Every row comes from one small tree of marks. The marks that hang from a mark follow it in brackets, in alphabetical order. Every link used is in the known rows. Which tree was each row made from?
Known rows:
L(M(R X Z)): -60 61 -42 19 -215 -123 200 -23 -188 -44 85 -31 -97 339 -68 148 217 -90
 97 239 141 252 -198
L(M(A X)): -168 85 -85 22 -84 -307 132 127 -165 -66 112 -155 -157 81 48 133 188 -22
 45 122 103 352 -95
Y(B): -46 115 110 -93 -125 -61 40 -27 -40 -100 30 33 44 56 59 62 78 114 37 38
 12 153 85
W(M(A B Q R)): -189 -249 -54 75 -131 -67 324 208 -295 -4 105 78 103 112 84 346 448 -133
 -60 94 155 336 -320
M(A R Z): -153 -138 39 91 -397 -45 254 39 -211 55 71 -43 126 150 51 386 392 -114
 -78 51 258 226 -181
M(Q): 6 29 -21 138 -58 48 86 76 -189 34 -39 72 93 8 -52 130 129 -63 38 146 102
 81 -95
L(M(A R X)): -205 -5 -58 102 -206 -224 199 82 -266 -89 156 -171 -152 178 19 243 295
 -105 98 73 172 400 -163
M(X): -148 27 15 -55 -10 -167 41 92 45 -60 111 -78 -125 0 -40 93 130 -48 -39
 140 84 176 -108
M(Z): 32 31 9 -48 -139 25 95 -18 0 70 -40 70 89 131 -14 90 64 0 -59 145 66 -14
 -80
A(M): 106 204 -83 39 -47 -104 -26 -54 -127 38 24 108 -33 46 -35 72 2 27 -91 14
 -13 -8 -24
L(M(B)): -31 67 -112 8 49 -26 96 -97 -100 -12 87 40 -48 221 79 -44 49 93 154 179
 -54 29 -59
L(M(T)): -34 -7 -100 47 79 30 88 7 -73 -6 78 22 -32 79 -28 20 87 22 -8 111 16 193
 64
L(M): 50 101 -85 43 23 -83 29 -42 -134 -27 -29 -22 -80 150 9 -82 -70 14 116 34
 -51 64 2
M(R X Z): -144 -43 55 -11 -301 -62 212 30 -87 -21 136 -24 -14 232 -79 304 343 -130
 -46 245 240 227 -257
S(M(R)): 9 32 96 206 -186 5 162 75 -27 62 84 -66 12 66 -100 3 194 -49 32 -83 68
 159 -37
A(M(B R T)): -83 -3 -108 72 -81 88 170 -90 -140 45 254 212 84 127 -24 356 391 10 -144
 171 123 124 -103
L(M(X)): -66 134 -77 -20 5 -194 64 35 -97 -72 71 -81 -173 148 -27 -5 47 -11 87
 156 21 212 -81
Q(M(R X)): -103 -105 143 132 -161 -134 190 192 -123 -93 -45 -9 31 169 -64 219 89
 -208 78 -15 35 158 -152
L(M(B Q R X)): -153 18 -109 143 -127 -63 269 3 -306 -63 185 31 -56 318 -16 239 373 -83
 193 357 166 306 -279
L(M(A T)): -154 -40 -107 79 -16 -96 160 99 -156 1 109 -62 -13 27 41 186 213 6 -42
 64 101 325 37
Q(M(A B X Z)): -251 -72 114 21 -217 -240 350 240 -72 26 42 29 126 183 107 393 276 -80
 -42 212 88 199 -226
Q(M(A B R X)): -291 -185 116 130 -222 -198 332 226 -157 -57 104 -39 72 166 90 436 338
 -158 45 62 105 264 -227

Write each row's tree:
-405 -161 -22 176 -296 -113 375 168 -311 -23 306 -39 52 122 74 614 722
 -149 26 345 365 476 -381 -> M(A B Q R X)
-178 -237 -43 45 7 -77 246 353 -183 24 51 77 106 -117 3 322 373 -125
 -263 69 153 407 -156 -> W(M(A Q T))
-413 -172 -8 28 -238 -171 305 88 -112 -63 331 -117 -35 121 128 476 609
 -72 -15 189 264 378 -274 -> M(A B R X)
-184 -101 12 -160 -107 -297 226 294 -64 -9 59 -37 -47 46 33 243 270 -82
 -234 127 127 352 -260 -> W(M(A X Z))
-160 -175 110 133 -310 -38 367 132 -196 39 -18 82 244 278 116 409 286
 -130 18 66 91 102 -201 -> Q(M(A B R Z))
-240 -174 -24 189 -427 50 438 49 -352 104 162 110 257 260 101 576 672
 -107 -18 347 341 258 -356 -> M(A B Q R Z)
-466 -182 -32 -107 -163 -106 387 187 72 73 359 18 88 41 114 591 689 2
 -293 464 331 446 -200 -> M(A B T X Z)
-178 -143 -44 -95 -31 184 254 -27 115 119 192 199 182 131 53 299 396 68
 -191 386 144 96 -73 -> M(B T Z)
-105 134 -109 137 -185 -104 215 -4 -302 10 220 154 -8 207 -61 414 445
 -83 -29 336 198 228 -307 -> A(M(B Q R X))
-264 -96 99 62 -98 -253 264 260 -57 -32 58 -23 59 89 113 335 218 -78 16
 98 41 204 -154 -> Q(M(A B X))
96 173 -84 185 -317 -3 180 -35 -384 99 11 216 127 238 -115 361 280 -117
 -92 210 194 96 -228 -> A(M(Q R Z))
-139 85 -107 -48 41 -150 137 -24 -56 -61 171 -24 -138 223 48 49 156 58
 116 272 11 193 -143 -> L(M(B X))
18 266 -92 62 -219 -191 146 66 -263 81 61 165 16 144 -120 324 268 -68
 -152 364 181 177 -249 -> A(M(Q X Z))
22 47 79 326 -245 24 232 128 -192 88 50 9 76 62 -120 122 283 -103 38 39
 144 219 -100 -> S(M(Q R))
-35 -124 121 106 -229 51 300 45 -130 29 -64 170 219 352 41 265 142 -113
 82 101 17 -27 -179 -> Q(M(B R Z))
-55 1 -52 42 -166 110 267 -11 -153 125 62 214 213 226 36 284 336 10 -5
 446 156 34 -245 -> M(B Q Z)
-142 -233 -62 -154 184 52 194 136 84 0 131 140 60 9 35 99 257 31 -198
 117 -5 187 -103 -> W(M(B T))
-248 -79 -22 72 -6 -13 203 240 -71 5 191 55 30 -72 -118 395 439 -133
 -157 362 278 403 -133 -> M(Q T X)
-246 -208 -36 -197 169 -70 215 216 114 -42 230 87 -44 11 7 192 359 -13
 -235 237 63 327 -180 -> W(M(B T X))
8 93 -102 75 -130 0 108 -143 -190 29 164 161 31 198 16 226 250 13 -23
 106 48 7 -150 -> A(M(B R))
-263 -168 -49 188 -106 9 246 263 -217 73 128 34 169 -162 10 469 489 -106
 -186 160 290 406 -62 -> M(A Q T)
-153 -17 -125 187 -65 -45 228 157 -281 26 78 11 43 21 12 296 321 -72 -31
 187 183 396 -41 -> L(M(A Q T))
